Each row was made from one walk, in order. Every step used is in the known rows, and no mark comes twice. Write each row's walk.
Known rows:
N A T U Q: [-0.79 -0.81  1.49 -0.34 -0.03 -1.29 -0.71 -0.30  1.73  0.01  0.16  0.33
  0.28  0.54 -0.42  0.08 -0.60 -0.52  2.00  1.38 -0.46  0.66 -1.28 -2.08
  0.58 -0.47  1.07 -4.67]
S U T A N H: [-1.02 -0.18  4.09 -1.66 -1.22 -1.51  1.54 -1.37  2.35 -0.11  0.91  1.01
 -1.72  0.18  0.12  0.66 -1.07  0.33  1.10  2.45 -1.30  1.16  0.26 -1.95
  0.19 -0.25  0.35 -4.18]
U Q J R: [-0.33  0.78 -0.30 -2.02 -0.57 -0.57 -0.63 -0.86 -0.83  1.59 -0.26  0.59
  1.23 -0.68 -1.26 -1.07  0.75  0.98  1.26  0.80 -2.05  0.33  0.11 -1.63
  0.18 -1.02  2.06 -2.35]
M X: [-0.77  0.51  0.95  0.52 -1.06 -0.32  1.10 -1.18 -0.61 -0.82  0.21 -0.60
 -0.45 -0.88  0.03  1.20 -0.45 -0.04  0.02 -0.45  1.21 -0.18 -1.60 -1.24
  0.01  0.21 -0.51 -0.82]
D X: [-0.18 -0.88  0.42 -0.06 -0.16 -0.28  0.44 -1.12 -0.91  0.50 -0.13 -1.59
  0.13  0.33 -0.29 -1.24  0.43 -0.14  0.67 -1.19 -0.03  0.82 -0.74  0.31
  1.00 -0.42 -0.57 -0.79]
A N: [-0.05 -0.92  2.46  0.56  0.91 -0.65  0.59 -0.80  1.18  0.49  0.59  0.83
 -1.32  0.03 -0.13  0.08  0.85  0.51 -0.31  1.41 -0.14  0.13  0.86 -0.05
 -0.48 -0.49 -0.12 -0.99]
Q M X: [ 0.43 -0.25  0.69  0.28 -0.79 -0.25  0.99 -1.45 -0.51  0.75  0.17 -0.55
 -1.46  0.09 -0.10 -0.13 -1.13 -0.78  0.15  0.97  0.90 -0.16 -1.26 -1.09
 -0.24 -0.48  0.52 -0.54]
S U T: [-1.49 -0.71  0.42 -1.89 -0.05 -0.17  0.41 -1.38 -0.45 -0.93  0.40  0.82
  1.56  0.05  0.67  0.24 -1.77  0.86  0.36 -1.18  0.05  1.38 -0.77 -0.86
 -1.30 -0.27  1.31 -1.52]
S U T A: [-1.49 -0.77  1.18 -1.51 -0.34 -1.31 -0.19 -0.93 -0.08  0.35  0.21  0.08
  0.55 -0.24  1.45  0.72 -2.16  0.62  1.03  0.83 -1.24  1.57 -1.28 -1.47
 -0.08 -0.68  0.61 -2.57]
S U Q: [-1.58 -0.13  0.06 -1.85 -0.46 -0.41  0.14 -0.01  0.22 -0.35  0.18 -0.79
  0.64 -1.17  0.04 -0.08 -0.84  0.92 -0.28 -0.26  0.11  1.50 -0.45 -0.89
  0.10 -0.33  0.45 -2.12]
U Q: [-1.32 -0.08 -0.49 -0.30  0.19 -0.49 -0.50 -0.02  0.24 -0.19  0.62 -0.46
  0.59 -1.50 -0.70 -0.46  0.44  0.64  0.44  0.11 -0.72  0.67 -0.21 -1.54
  0.47  0.59  0.25 -1.39]
J R: [-0.21  0.98 -0.48 -1.65 -1.35 -0.36 -0.75 -1.01 -0.53  1.19 -1.08  0.88
  0.67 -0.30  0.34 -0.12 -0.17  0.10  0.14 -0.69 -0.76 -1.30  0.42 -0.93
 -0.03 -0.30  0.29 -0.86]
N A T U: [ 0.57 -0.84  2.23 -0.06 -0.24 -0.90 -0.16 -0.38  1.69  0.25 -0.54  0.89
 -0.33  2.21  0.33  0.56 -1.13 -1.22  1.76  1.45  0.27 -0.05 -1.26 -0.56
  0.16 -1.18  0.88 -3.60]
J Q U T A: [-1.00 -0.80  0.13 -1.69 -1.06 -1.75 -1.09 -0.92  0.22  1.72  0.86  1.77
  0.68  0.54 -0.37  0.27 -1.53  0.43  3.08  2.45 -2.60  0.35 -1.17 -2.48
  0.34 -1.36  1.24 -2.02]
A T U Q J: [ 0.23 -0.73  1.48 -0.10  1.35 -0.78 -0.63  0.40  0.93  0.40  0.82  0.37
  1.15  1.85 -1.33 -0.59  0.90  0.90  2.40  2.01 -1.03  1.78 -1.01 -0.74
  0.03 -1.84  2.91 -3.85]
T A N H Q: [-0.02  0.49  3.85 -1.27 -1.06 -0.02  0.50 -1.04  2.55 -0.82  0.42  0.47
 -3.45  0.23 -1.34  1.26  0.39 -1.15  1.01  4.37 -1.58  0.19  1.14 -0.54
  1.75 -0.57 -1.09 -1.46]
R J Q: [-1.48  0.81 -1.11 -2.23 -2.70  0.04  0.48  0.78  0.98  0.33  0.92  0.65
  1.57  0.51 -1.32  0.41 -0.69  0.91  0.97 -0.90  0.81 -0.73 -0.41 -2.03
 -0.27 -1.17  0.02 -0.10]
U T A N H: [-0.81 -0.10  3.57 -0.39 -0.66 -1.57  0.99 -1.43  2.32 -0.06  1.25  1.31
 -1.75 -0.12 -0.52  0.36 -0.06  0.13  1.61  2.79 -1.92  0.49  0.49 -2.49
  0.54  0.46  0.18 -3.55]
R J Q M X: [-0.84  0.37 -0.21 -1.49 -2.96 -0.22  1.41 -0.85  0.27  1.07  0.98 -0.07
 -0.20  0.45 -1.27  0.17 -1.67  0.04  0.86  0.18  1.56 -0.77 -1.58 -2.72
 -0.43 -1.46  0.57 -0.65]
H N A: [ 0.25  0.46  1.67 -1.07 -0.35  0.31  1.21 -1.36 -0.13 -0.73 -0.40 -0.67
 -1.61 -0.74 -0.33  0.31 -1.15 -1.37  0.78  2.25 -1.04  1.80  0.28  0.02
  0.93 -1.18 -0.90 -1.33]
T U: [-0.03 -0.40  0.42  0.87 -0.02 -0.59 -0.62  0.98  1.38  1.03 -0.74  0.08
  0.32  1.38  0.17  0.66 -0.48  0.08  1.13  0.14  0.08 -0.38 -1.59  0.48
  0.74 -0.77  0.86 -1.94]
R J Q U T A: [-1.02 -0.47 -0.46 -2.21 -1.86 -1.44 -0.24 -0.36  1.27  1.69  1.43  0.93
  1.45  1.68 -0.60  0.19 -1.55  1.49  2.73  2.23 -1.98  0.54 -1.54 -3.28
 -0.16 -2.07  1.10 -1.93]
T A N H: [ 0.07  0.36  3.73 -0.16 -1.09 -1.41  1.19 -0.35  2.68  0.54  0.63  0.45
 -2.79  0.15 -0.40  0.42  0.33 -0.28  0.86  3.32 -1.36  0.10  0.92 -1.41
  1.15  0.03 -0.57 -3.01]

Write each row's walk:
[ 0.41 -0.61  1.65  0.42  0.63 -0.66 -0.97  0.33  1.62 -0.07 -0.11  0.84
  0.67  2.74  0.60  0.56 -0.20 -0.03  1.45  0.49  0.52 -0.02 -0.78  0.06
 -0.17 -1.29  1.18 -2.61]  A T U
[-1.09 -1.24  1.98 -1.63 -0.92 -1.96  0.32 -1.10  2.43  1.98  2.00  1.69
  0.17  1.55 -0.70  0.30 -0.64  1.90  2.15  3.32 -1.90  0.59 -0.61 -3.17
 -0.67 -2.45  0.88 -2.73]  R J Q U T A N
[ 1.22  0.45  3.55 -1.44 -0.01  0.85  1.46 -0.98  1.39 -0.89  0.81  0.89
 -2.45  1.33 -2.93  0.26  1.35 -0.58  1.31  4.28 -1.37  1.13  1.21  0.60
  0.64 -1.60  1.20 -0.98]  A N H Q J
[-0.53 -0.40  3.95 -0.90 -1.18 -0.66  1.21 -3.31  1.33 -0.33  1.14  0.59
 -3.38 -0.02 -1.17  0.89 -1.25 -1.31  1.74  4.29 -1.08  0.51 -0.77 -2.70
  0.61 -0.55  0.40 -2.48]  U T A N H Q M X
[-0.69 -0.07  3.05 -1.86 -1.92 -1.90  0.69 -1.36  2.56  1.14  1.52  2.67
 -1.57  0.82 -1.63  0.31 -0.57  0.13  2.93  3.92 -2.48 -0.01  0.41 -2.96
  0.67 -0.90  1.00 -3.68]  J Q U T A N H
[ 0.07 -1.07  0.46 -0.55  0.25 -1.48 -0.75 -0.97  0.51  1.40  0.69  0.55
  0.21  1.20  0.44 -0.14 -1.04  0.67  2.08  2.87 -2.58  1.05 -1.19 -1.77
  0.11 -1.15  1.07 -1.82]  Q U T A
[-0.93 -0.70 -0.74 -2.06 -0.82 -0.64 -0.53 -1.32 -0.21  0.60  1.10  2.73
  1.70  0.88 -1.35 -0.24 -1.08  0.64  2.55  0.62 -1.45  0.02 -0.61 -1.97
 -0.72 -1.06  2.07 -0.91]  J Q U T
[ 0.38 -0.87  2.12 -0.55  0.61 -0.99  0.04 -0.25  0.98  0.67  0.47  0.39
  0.25  1.38 -1.60 -0.51  0.04 -0.21  2.71  2.88 -1.23  1.79 -1.37 -1.29
  0.35 -1.68  2.61 -4.75]  N A T U Q J
[ 0.22  0.48  3.10 -0.33 -0.86 -0.43  1.62 -0.59  2.43 -0.39  0.81  1.03
 -2.19  0.38 -1.13 -0.01  0.76 -0.20  0.31  1.87 -0.33 -0.21  1.37 -0.84
  0.35  0.34 -0.09 -2.06]  A N H
[ 0.66 -1.01  1.85 -0.96  0.78 -0.55 -0.49 -1.08  1.54  0.83  0.26 -0.24
 -1.33  1.41 -0.62 -1.22 -1.31 -1.29  2.21  3.74 -1.45  2.06 -0.14 -1.12
  0.77 -2.29  1.63 -4.05]  H N A T U Q M
[ 0.63 -0.25  3.04 -0.49  0.40 -0.41  0.03 -0.76  1.53 -0.64 -0.41  0.31
 -0.61  2.14  0.32  0.76 -1.13 -1.14  2.06  2.32 -0.34  1.44 -0.58  0.09
  0.56 -2.29  0.47 -3.75]  H N A T U
[ 0.17 -0.13  3.98 -1.56  0.17 -0.13  0.87 -1.79  1.41 -0.61  1.30  1.27
 -1.97  0.92 -2.36  0.47  0.59 -0.24  2.56  5.09 -2.88  1.80  0.38 -1.01
  0.79 -1.38  1.47 -2.45]  U T A N H Q J
[-1.01 -0.37 -1.31 -2.59 -1.57 -0.38  0.21 -0.80  0.85  0.53  1.74  1.86
  2.52  2.08 -1.56 -0.33 -1.12  1.68  2.29  0.36 -0.87  0.23 -1.05 -2.83
 -1.26 -1.78  1.93 -0.84]  R J Q U T
[-0.54  0.73  0.17 -3.28 -1.12 -0.51 -0.13 -0.90 -0.92  1.49 -0.61  0.32
  1.23 -0.37 -0.65 -0.76 -0.29  1.20  0.70  0.48 -1.43  0.94 -0.07 -1.09
 -0.18 -1.71  2.24 -3.00]  S U Q J R
[-0.16 -1.08  3.18  0.77  0.66 -1.67  0.04 -0.60  1.52  1.53  0.44  0.18
 -2.07 -0.27  0.70  0.51  0.36  0.41  0.28  3.10 -1.28  0.48  0.33 -0.73
  0.47 -0.83 -0.62 -2.02]  T A N
[-0.70  0.22  2.61 -2.46 -2.74 -1.63  1.54 -0.81  3.66  1.08  2.11  1.84
 -0.76  2.01 -1.78  0.19 -0.61  1.17  2.65  3.63 -1.86  0.14  0.07 -3.75
  0.12 -1.61  0.86 -3.61]  R J Q U T A N H
[ 0.23 -0.99 -0.35 -0.84  0.65 -0.39 -0.21 -1.35  0.07  0.26  1.03  1.38
  1.16  1.66 -0.48 -0.69 -0.52  0.90  1.48  1.13 -1.50  0.81 -0.67 -1.18
 -1.04 -0.84  1.89 -0.72]  Q U T
[-0.01 -1.69  3.12 -0.74  1.13 -1.17 -0.50 -2.20  1.73  0.79  1.13  1.32
 -1.74  1.16 -0.41  0.63 -0.05  0.48  1.68  5.00 -2.71  1.18  0.02 -1.08
  0.07 -1.93  0.52 -1.78]  H Q U T A N
[ 0.90  1.94  1.10 -3.32 -1.96  0.89  0.21 -1.35 -0.01  0.04 -0.77  1.20
 -0.71  0.94 -2.23  0.00  0.43 -0.74  1.51  2.24 -1.87 -0.40  0.94 -0.27
  0.84 -1.40  1.38 -1.08]  N H Q J R
[ 0.21  0.69  2.28 -2.62 -0.20 -0.82 -0.48 -1.73  0.26  0.82 -0.58  0.69
  0.51  0.86 -1.07 -0.45 -0.25 -0.04  2.92  2.92 -2.47  1.75 -0.18 -1.57
  0.71 -2.97  2.23 -5.33]  H N A T U Q J R
[-0.13 -0.21  0.17 -0.39  0.85 -0.26  0.11  0.15 -0.40  0.46  0.95 -0.34
  0.63 -0.42 -1.81 -0.99  1.03  0.88  1.24  1.65 -1.48  1.77 -0.34 -0.79
  0.19 -0.78  1.98 -1.71]  U Q J
[-1.30 -0.73  0.60 -0.07  0.23 -1.39 -0.84 -0.98 -0.04  0.45  0.53  0.33
  0.56 -0.59  0.76  0.37 -1.08  0.34  1.61  1.15 -2.03  0.86 -1.08 -2.06
  0.26  0.18  0.35 -1.89]  U T A
[ 0.30 -0.55  2.37 -1.88  0.03  0.22  0.63 -2.47  2.01 -1.09  1.45  2.21
 -1.17  2.01 -2.06  0.05  0.13  0.05  1.86  3.71 -2.00  0.79  0.66 -1.18
 -0.28 -1.08  1.37 -1.32]  A N H Q U T
[ 0.20  0.03  1.43 -1.95 -1.03 -0.50 -0.30 -1.38  1.50 -0.17  0.75  0.79
 -1.11  1.56 -1.01  0.48 -0.98 -0.46  2.65  4.31 -2.97  0.96 -0.54 -1.77
  1.12 -1.01  0.67 -1.83]  N H Q U T A
[-0.88  0.09  3.70 -1.48 -0.59 -0.20  0.33 -2.06  2.21 -1.46  0.94  1.33
 -2.32 -0.01 -1.39  1.24 -0.05 -0.76  1.78  3.86 -2.13  0.67  0.75 -1.61
  1.06 -0.07 -0.29 -2.03]  U T A N H Q
[ 0.72  1.01  0.49 -2.72 -0.74  0.78 -0.67 -1.44 -0.95  0.67 -0.93  1.03
  0.08  0.58 -1.49  0.05  0.45 -0.22  1.10  1.84 -1.71 -0.13  0.58  0.27
  0.32 -1.97  1.45 -0.25]  H Q J R
[-0.79 -0.27  2.24 -0.73  0.64 -0.80 -0.50 -0.71  1.62 -0.94  0.26 -0.29
 -0.02  0.38 -0.43  0.27 -0.61 -0.39  2.30  2.25 -1.06  2.18 -0.61 -1.42
  1.06 -1.56  0.61 -4.74]  H N A T U Q
[ 1.67  0.09  3.28 -1.63 -0.95 -0.26  0.55 -0.91  2.92  0.56  0.54  0.68
 -3.54  2.33 -1.45  0.56  0.27 -0.69  1.47  6.23 -2.22  0.49  0.82 -0.05
  1.44 -2.18 -0.14 -1.37]  T A N H Q U
[-0.89 -0.33  0.78 -1.14 -1.21 -0.53  1.13 -1.46 -0.35  0.49  0.42 -1.21
 -0.98 -0.88 -0.12 -0.16 -1.70 -0.09 -0.11  0.72  0.98  0.99 -1.59 -1.81
 -0.16 -0.71  0.95 -2.27]  S U Q M X
